Known rows, with every way that one mark hangs from another
kapozim(tetop(migu zabef)): [ 12.4 -22.4 -24.9  11.9  -6.3 -29.1  24.1  21.1 -18.0  -0.2 -15.9  -7.6
 -14.4  24.5  -6.6 -10.1  -5.6  50.2 -16.7 -16.4  -3.2  -1.9  -0.1 -42.1
  -1.3  28.0 -45.0 -24.6]
gami(kapozim(tetop(migu(tilutog(sonul)) zabef))): [ 14.1 -24.8 -32.5  -2.1   3.8 -27.4 -10.7   7.8 -11.6 -14.6  11.0   8.5
 -31.7  -2.1 -24.9 -21.2 -21.1  38.5  -6.7  -5.3  -8.3   4.6  24.9 -16.3
   0.1  48.7 -38.0 -23.7]
tilutog(migu sonul(gami)): [ -3.9  -4.8  18.4  12.6 -51.0 -51.0  40.2  53.5  23.4  37.8 -38.9  -0.4
 -49.1 -52.8   6.4  -4.0  -3.1  44.8 -18.2 -27.5 -27.8 -23.9 -10.2 -17.0
  -8.3   8.2 -12.7 -19.7]
tilutog(migu sonul(gami tetop) zabef): [-13.8  15.4  15.9  14.2 -42.0 -47.1  39.8  50.5  33.8  33.4 -36.8  -1.9
 -36.8 -31.9   3.3 -13.4 -21.4  13.5 -22.7 -30.7 -10.1 -25.4 -11.6  -1.3
  -8.7   5.2  -5.3 -21.0]
kapozim(gami tetop(zabef)): [  7.5 -12.0 -20.1  24.2   3.6 -19.3  23.3  32.8  -5.3  -2.0  -1.4 -26.4
 -35.3   7.4  -9.2  15.5   6.4  30.4 -21.7 -27.1   1.1   1.3  -5.3 -40.5
 -21.5  45.7 -30.5 -25.9]
gami(kapozim(tetop) zabef): [ -7.4 -19.0 -11.9  14.3 -25.5 -19.3   7.0  40.0 -25.5  -7.5 -14.7 -28.5
  -4.9 -31.7   4.3 -15.5  -4.3  26.6 -31.3 -13.1  -0.6 -10.7  -7.7 -37.6
  -6.0  25.3 -40.0 -29.4]
kapozim(gami(zabef) tetop): [ -3.9 -29.5  -8.3  22.1 -18.6 -12.6  23.9  55.1 -11.4   3.7 -11.2 -35.8
 -22.4 -31.4  12.3   6.1  11.5  29.2 -29.9 -31.4   3.1   0.0  -8.5 -43.6
  -9.7  33.4 -30.3 -32.2]
sonul(gami(kapozim) tetop(migu(tilutog) zabef)): [ 18.4  -0.3 -21.7   7.6 -10.1 -37.5  -1.5  25.7   1.3   5.9 -23.9  -9.0
 -28.0   7.1 -31.1 -31.0 -14.5  -5.5 -20.7 -10.8   3.3  17.6  13.4 -12.2
  18.8  20.5  -8.8 -32.8]
kapozim(gami tetop(migu(tilutog) zabef)): [ 20.4 -31.7 -35.5   3.2  12.5 -18.7  10.9  20.7  -3.8  -4.1   7.7 -11.2
 -38.4  11.9  -7.9  -0.9   0.6  24.4 -11.4 -27.3   7.4  22.9  24.4 -37.4
  -2.0  62.6 -41.5 -27.7]
kapozim(gami(zabef) tetop(migu)): [  1.2 -42.7 -16.5  11.5 -20.6 -13.4  14.6  49.1 -20.7  -1.8 -16.0 -29.0
 -16.4 -24.8  11.5  -5.6  10.3  33.3 -24.8 -34.1   4.4  15.0  -4.7 -46.6
   8.3  29.9 -33.5 -38.2]
tetop(migu): [  5.3 -28.2 -12.0   7.4 -25.0 -34.6  38.6  39.4  -2.6  21.1 -35.0 -15.4
 -19.9  -9.1  -2.7 -12.5  -1.7  45.3 -20.1 -26.2  -3.6  -2.5   2.9 -43.0
  -7.4  13.2 -53.2 -25.9]
gami(zabef): [ -6.5 -21.2   5.0  29.6 -33.9 -29.5  50.2  59.4  -3.1  30.1 -32.1 -28.8
 -16.1 -30.2  16.5  -6.9   8.7  44.6 -33.1 -26.8   0.4  -7.1   2.3 -43.5
 -14.6   7.1 -28.6 -27.7]
migu(tilutog(zabef)): [ -0.8  -9.3 -10.2  -6.8  -8.3 -32.2  52.1  35.3   6.8  24.9  -4.4 -14.6
 -36.2 -14.9   4.5 -13.5 -25.1  12.1 -16.3 -25.8   5.4  -8.5  40.5 -33.4
 -30.6  42.2 -56.2  -9.2]
tetop(kapozim(gami) migu(tilutog(sonul)) zabef): [ 22.1 -26.8 -38.2  13.3   3.2 -33.1  20.4  23.1  17.2  12.5   8.3  -9.6
 -69.6  -2.3 -28.6  16.1  -8.5  27.3   1.4 -36.0  14.9  21.4  22.2 -16.6
 -23.2  48.8  -2.4 -32.0]
tilutog(migu sonul): [ -3.8 -14.0  12.5  21.9 -37.9 -42.4  44.3  46.8  39.1  33.1 -34.9  -0.4
 -38.5 -38.0  14.7   4.1   5.1  56.9 -19.0 -36.2 -11.9 -19.3  -4.5 -27.0
 -25.4  24.0 -37.2 -22.9]
kapozim(gami tetop(migu(tilutog(sonul)) zabef)): [ 16.3 -33.8 -29.0   3.5  10.8 -22.2   5.5  22.1   1.2  -1.5  14.3   3.5
 -47.3  -1.5 -15.5  -0.4  -5.7  42.0  -5.5 -24.5  -5.8  15.4  22.9 -21.3
  -4.0  56.8 -27.6 -26.8]
migu(tilutog(sonul(gami(kapozim)) zabef)): [ -8.4   3.4  -7.8 -21.9 -23.7 -41.0  18.0  34.9 -13.6  13.3   7.4  -9.2
 -52.8 -53.3 -21.8 -25.5 -42.6  -1.5 -10.4  -8.1 -18.6 -12.8  34.4  -4.8
 -14.4  26.0 -17.9  -7.2]
migu(tilutog(sonul(gami) zabef)): [ -7.0   0.1  -0.1 -14.4 -24.9 -43.2  42.9  44.3  -3.5  31.4   0.7  -1.8
 -55.4 -42.9 -10.4 -19.3 -38.6  17.9  -8.8 -13.4 -20.0 -18.7  33.8  -9.6
 -17.8  22.5 -19.8  -4.6]
gami(kapozim zabef): [ -5.5 -15.3  -2.7  21.8 -31.7 -26.0  25.2  53.1 -13.0   9.3 -24.4 -35.8
 -12.7 -41.9   4.9 -12.6   4.7  23.6 -34.7 -20.6   4.0  -2.2   1.1 -40.5
 -12.2  11.8 -27.6 -31.1]
kapozim(gami(zabef) tetop(migu(tilutog(sonul)))): [  1.4 -48.9 -17.4   0.5 -10.0 -15.7   4.6  43.2  -4.7   4.3   5.9  -5.0
 -35.6 -41.3   6.2 -10.3  -1.3  41.5 -13.6 -28.5  -2.2  15.1  20.7 -25.9
   6.9  45.8 -27.9 -33.8]
tilutog(zabef): [ -7.3  -3.6  -6.1   4.5 -20.5 -33.8  58.3  41.1  -3.8  20.9 -16.5 -26.6
 -25.8 -12.9   3.4  -6.5 -20.0  23.7 -21.8 -28.2   0.9 -16.2  13.5 -39.3
 -34.1  20.6 -49.1 -11.8]

Rows
[ 25.1 -15.0 -41.6  26.6  10.8 -26.3  15.2  21.1  33.0   9.2 -12.8 -22.2
 -50.2  29.0 -27.6   8.9  -3.1  -2.8 -13.9 -43.0  38.0  28.3   8.8 -19.9
 -11.4  49.1  -9.4 -41.4]  sonul(tetop(kapozim(gami) migu(tilutog) zabef))
[ 12.2 -19.5 -32.8   5.1  -6.6 -26.0  -0.2  13.7 -27.1 -18.9  -8.6 -16.4
 -12.2  13.3 -18.3 -17.2 -10.7  30.8 -18.4 -10.5  -0.4   5.3   0.8 -38.1
   1.9  34.2 -45.6 -27.9]  gami(kapozim(tetop(migu zabef)))
[ 12.3 -18.9 -19.4  -5.9 -11.7 -42.1   6.7  22.0 -18.4  10.2   0.1  14.9
 -45.3  -4.5 -21.9 -23.1 -21.9  44.8  -5.0  -3.8 -26.8  -3.4  20.3 -14.7
  14.2  29.5 -17.8 -14.8]  kapozim(tetop(migu(tilutog(sonul(gami))) zabef))
[ -8.2  21.0  -1.1  16.1 -42.7 -49.3  34.6  38.6  36.0  26.9 -33.6  -8.9
 -50.6 -22.8  -8.5  -0.9 -34.4   1.2 -16.7 -38.5   5.2 -25.9 -19.7   4.0
 -19.1  10.3   5.8 -22.6]  tilutog(migu sonul(gami tetop(kapozim)) zabef)
[  9.7  12.2 -22.3  46.4  -7.6 -36.3  38.1  28.3  27.1  18.6 -32.4 -25.9
 -30.6  38.2 -23.0  12.5  -6.4  19.2 -25.4 -30.5  28.1  -6.7 -19.7 -21.1
 -31.0  19.6 -10.9 -30.8]  sonul(tetop(kapozim zabef))
[  5.2 -27.6 -28.7 -24.5  -2.2 -25.9  23.8  17.6 -15.3   0.2   2.1  -3.1
 -23.3  -1.2   3.6 -27.1 -33.7  19.0  -9.6 -19.6   0.5  -5.1  36.8 -35.8
  -5.8  53.3 -73.7 -10.5]  kapozim(tetop(migu(tilutog(zabef))))
[ -6.1 -14.8  -5.1  -5.0 -28.8 -30.7  -7.7  42.1 -25.3   0.6   0.1  -6.8
 -37.1 -60.7  -9.1 -26.4 -22.2  21.2 -21.2   0.4 -22.8 -12.6  14.0 -11.0
   8.4  26.2  -8.2 -20.2]  migu(tilutog(sonul(gami(kapozim(tetop) zabef))))
[  4.3 -24.7 -36.0 -32.0  -1.3 -23.5   0.8  10.3 -26.1 -19.2   9.8 -10.3
 -19.9 -12.9  -8.4 -32.2 -39.2   0.4 -10.1 -13.2   2.8   0.3  36.7 -30.6
  -3.5  57.2 -70.4 -15.8]  gami(kapozim(tetop(migu(tilutog(zabef)))))
[ 12.2   4.3 -17.6  18.4 -22.0 -38.0   2.4  33.5  -8.5   4.7 -37.1 -19.6
 -18.3   6.6 -31.7 -24.7  -7.8   4.2 -26.8 -11.7   0.2  11.3 -12.0 -14.6
  19.2  -1.1  -1.2 -36.6]  sonul(gami(kapozim) tetop(migu zabef))
[ -6.4  -8.0  17.0  18.8 -60.1 -43.7  18.3  62.1   6.1  22.6 -32.3 -13.5
 -36.9 -78.2  12.1 -17.9   1.5  27.1 -27.6 -23.2 -18.2  -7.4  -8.7 -16.9
   5.4   0.2   6.2 -33.1]  tilutog(migu sonul(gami(kapozim zabef)))
[  3.5 -35.6 -11.2  -4.3 -16.3 -36.8  28.9  34.7  14.4  25.4 -13.9   7.0
 -38.9 -24.5  -8.1 -14.5 -12.4  52.1  -8.6 -22.3 -10.3  -3.5  31.0 -23.8
  -9.0  30.2 -44.3 -21.6]  tetop(migu(tilutog(sonul)))
[ -5.3  -6.2   3.7  12.1 -46.0 -34.2  20.4  59.8 -27.9  15.2 -28.8 -36.0
 -22.4 -54.8  -3.2 -21.1  -2.5  12.0 -32.4 -12.2 -10.8  -3.9  -4.6 -30.6
   4.1  -3.1  -5.2 -28.2]  sonul(gami(kapozim zabef))
[  1.3  -8.4  -6.3  10.7 -33.1 -39.5  24.3  47.5   2.0  26.1 -53.2 -15.9
 -18.3  -5.7 -16.9 -21.3  -8.3  20.7 -27.4 -20.6  -6.0  -4.6 -15.3 -20.3
  15.0  -7.5 -20.9 -29.2]  sonul(gami tetop(migu))
[  4.3 -15.2 -31.0 -40.2 -15.9 -31.5  -6.0  16.8 -42.0 -13.8   7.6 -13.4
 -29.6 -25.1 -17.0 -39.0 -45.5 -12.9  -8.8  -4.9 -13.0  -1.2  31.5 -23.2
  13.8  41.3 -48.6 -12.1]  sonul(gami(kapozim(tetop(migu(tilutog(zabef))))))
[  3.2  16.5  13.9  40.1 -34.4 -49.5  33.3  46.8  41.4  36.3 -43.0   4.1
 -39.5  -7.9  -3.8  -4.5   3.6  34.3 -24.4 -27.0 -10.6 -14.6 -20.8  -5.0
  -2.8   2.4  13.4 -28.5]  tilutog(migu sonul(gami tetop(zabef)))
[  4.8  -9.6 -11.4  33.4 -10.4 -35.7  26.8  34.6  22.6  21.4 -31.9   2.9
 -18.5  19.2 -20.8  -8.7  -1.8  51.5 -21.0 -23.1   1.4   1.9  -8.7 -12.9
  -3.9   5.4 -11.1 -35.2]  tilutog(sonul(tetop(migu zabef)))
[  6.2 -32.2 -33.6 -23.4   5.7 -16.5  16.3  24.9 -13.8  -6.2  13.5 -15.4
 -36.5 -12.6  -0.5 -10.5 -22.8   2.9  -9.9 -32.1   6.8  12.6  33.7 -36.9
  -8.1  64.1 -61.7 -20.2]  kapozim(gami tetop(migu(tilutog(zabef))))
[-10.0   1.2  -5.6   6.7  -4.7 -31.1  37.9  36.6  32.0  23.7 -10.4   1.1
 -31.0  -9.8  -8.4 -13.6 -30.3  15.4 -20.2 -24.1   6.1 -17.5  25.6  -5.3
 -26.0  31.6 -33.0 -13.3]  migu(tilutog(sonul(tetop) zabef))
[ -6.0   5.6 -21.5   9.7  -4.7 -35.4  34.1  26.2  34.2  20.5  -6.5  -7.2
 -46.3  -2.7 -21.5  -1.4 -41.9   4.2 -13.6 -28.6  21.4 -18.8  16.1   1.2
 -37.5  37.1 -20.5 -17.6]  migu(tilutog(sonul(tetop(kapozim)) zabef))
[ 14.1 -41.5 -30.6  10.2 -16.6 -21.2  22.1  43.8   5.6  13.4  -8.3 -33.6
 -47.9 -28.6  -0.1   2.7   3.5   9.3 -14.4 -43.3  28.3  29.0  20.6 -35.3
  -8.5  41.7 -16.0 -39.9]  tetop(kapozim(gami(zabef)) migu(tilutog))
[  5.7 -36.4 -24.4  -0.8  -9.1 -17.4  11.8  33.8 -10.9  -4.6 -15.0 -24.3
 -26.5 -11.9  -4.9   0.5   0.3  31.3 -18.1 -30.9  -1.8   5.6  -6.2 -42.9
  -3.2  41.1 -52.5 -28.3]  kapozim(gami tetop(migu))
[ -9.2   3.7  -1.3  34.9 -44.9 -41.4  26.5  55.7  10.8  30.4 -39.4 -20.8
 -38.2 -30.0 -18.5  -3.5 -15.7  23.1 -28.0 -23.5   3.6 -18.6 -27.8   0.8
  -6.9 -14.4  29.9 -32.1]  tilutog(sonul(gami(zabef) tetop(kapozim)))
[ -0.4 -34.3 -21.7   3.5 -26.3 -20.8  -1.6  36.0 -33.9 -14.3 -17.6 -24.3
   0.6 -26.8   4.1 -25.8  -5.2  30.6 -26.4 -13.9  -0.8   4.2  -2.7 -39.2
  12.8  21.2 -43.2 -34.4]  gami(kapozim(tetop(migu)) zabef)
[  2.5  -4.4 -14.9   4.3 -33.5 -37.1  -0.9  38.7  -6.7   7.8 -46.6 -22.0
 -15.6 -16.6 -27.1 -26.1 -14.9   1.4 -27.8 -15.3  -3.2  -0.2 -16.2 -15.6
  18.0  -3.2 -20.3 -31.9]  sonul(gami(kapozim) tetop(migu))
[  2.6  -1.8 -20.7 -17.7 -17.9 -33.7   3.3  29.0  -7.8   4.4 -16.5 -15.0
 -24.2 -17.5 -22.0 -41.2 -37.6 -26.9 -19.4 -15.5   6.1   7.6  24.6  -8.2
  14.6  22.0 -27.3 -21.8]  sonul(gami(kapozim) tetop(migu(tilutog(zabef))))
[ -9.2  -5.4   9.2   9.6 -34.3 -42.4  54.0  42.9  29.6  28.0 -19.8  -1.5
 -38.2 -38.3  16.9  -3.4 -14.9  37.8 -15.0 -37.1  -5.7 -20.7   8.7 -23.5
 -31.1  27.1 -36.3 -18.0]  tilutog(migu sonul zabef)
[  7.5   0.5 -17.9  -3.3  -7.8 -36.8  -7.0  20.0 -20.0  -4.3  10.7   2.5
 -48.2 -22.1 -31.5 -16.9 -27.7  24.3 -13.0   4.0 -23.9 -12.6  17.4  -6.6
  -3.2  37.9 -11.3 -12.3]  migu(tilutog(sonul(gami(kapozim(tetop(zabef))))))
[ -8.1 -11.9  -4.8  -6.5  -9.7 -35.4  47.0  36.1  11.6  26.3   4.0  -0.4
 -43.9 -28.9  -3.1 -11.3 -29.5  29.6 -11.3 -22.3  -4.7 -16.7  39.0 -18.9
 -33.5  37.4 -41.7  -8.3]  migu(tilutog(sonul zabef))
[ -5.6 -17.1  11.1   9.7 -37.6 -39.6  35.8  60.0  -2.5  38.7 -15.3  -5.7
 -45.9 -57.9   2.4 -21.0  -7.9  38.1 -20.7 -12.4 -20.8  -9.8  21.3 -16.3
  -1.3   8.5   0.6 -18.8]  migu(tilutog(sonul(gami(zabef))))
[ 19.8 -15.4 -33.3  21.2 -14.7 -42.1  37.7  19.7  -2.6  12.1 -21.8 -22.9
 -37.8  23.2 -19.4   4.3  -8.5  37.2 -11.8 -28.8  16.5   6.1  -0.1 -34.7
 -19.6  19.3 -22.5 -29.0]  tetop(kapozim migu zabef)
[  5.3  -4.0 -24.5  16.0  -4.4 -27.0   8.2  17.6 -19.0 -14.0  -5.5 -21.5
 -18.5   6.6 -15.5  -5.2 -10.8  27.7 -23.0 -10.8  -1.5  -8.6  -3.4 -34.8
 -17.5  37.3 -40.1 -21.8]  gami(kapozim(tetop(zabef)))
[ -1.4  14.5   6.0  35.5 -23.8 -45.0  31.0  44.9  13.3  30.5 -31.9  -3.6
 -35.8   0.8 -26.7  -4.7  -7.6  36.6 -26.5 -13.0 -12.8 -16.2 -16.7  -1.7
  -4.2  -6.4  16.1 -23.5]  tilutog(sonul(gami tetop(zabef)))
[ -3.3 -17.8 -17.3 -34.1 -19.3 -39.2  13.4  24.6 -27.1   6.3   6.6   8.7
 -41.0 -26.5 -12.6 -33.2 -49.0  24.3  -3.7  -7.4 -25.4 -15.2  31.1 -11.6
   7.3  31.1 -35.3  -7.9]  kapozim(tetop(migu(tilutog(sonul(gami) zabef))))
[  4.1   4.4  -4.6  12.3 -31.4 -42.6  -1.7  27.2   0.4  -1.4 -13.0  -0.4
 -41.6 -29.0 -10.2  -9.4 -12.1  30.9 -16.7 -10.7 -25.5 -15.6 -13.0 -10.1
   1.7  26.6  -6.6 -21.1]  tilutog(migu sonul(gami(kapozim(tetop(zabef)))))
[-10.8  -6.3   6.9  14.0 -48.6 -38.2  16.9  59.9 -21.9  18.2 -22.4 -22.6
 -33.1 -67.9 -11.0 -18.4  -8.9  28.3 -27.2  -9.3 -22.4  -9.8  -4.7 -14.2
   0.2  -8.4  10.1 -25.5]  tilutog(sonul(gami(kapozim zabef)))
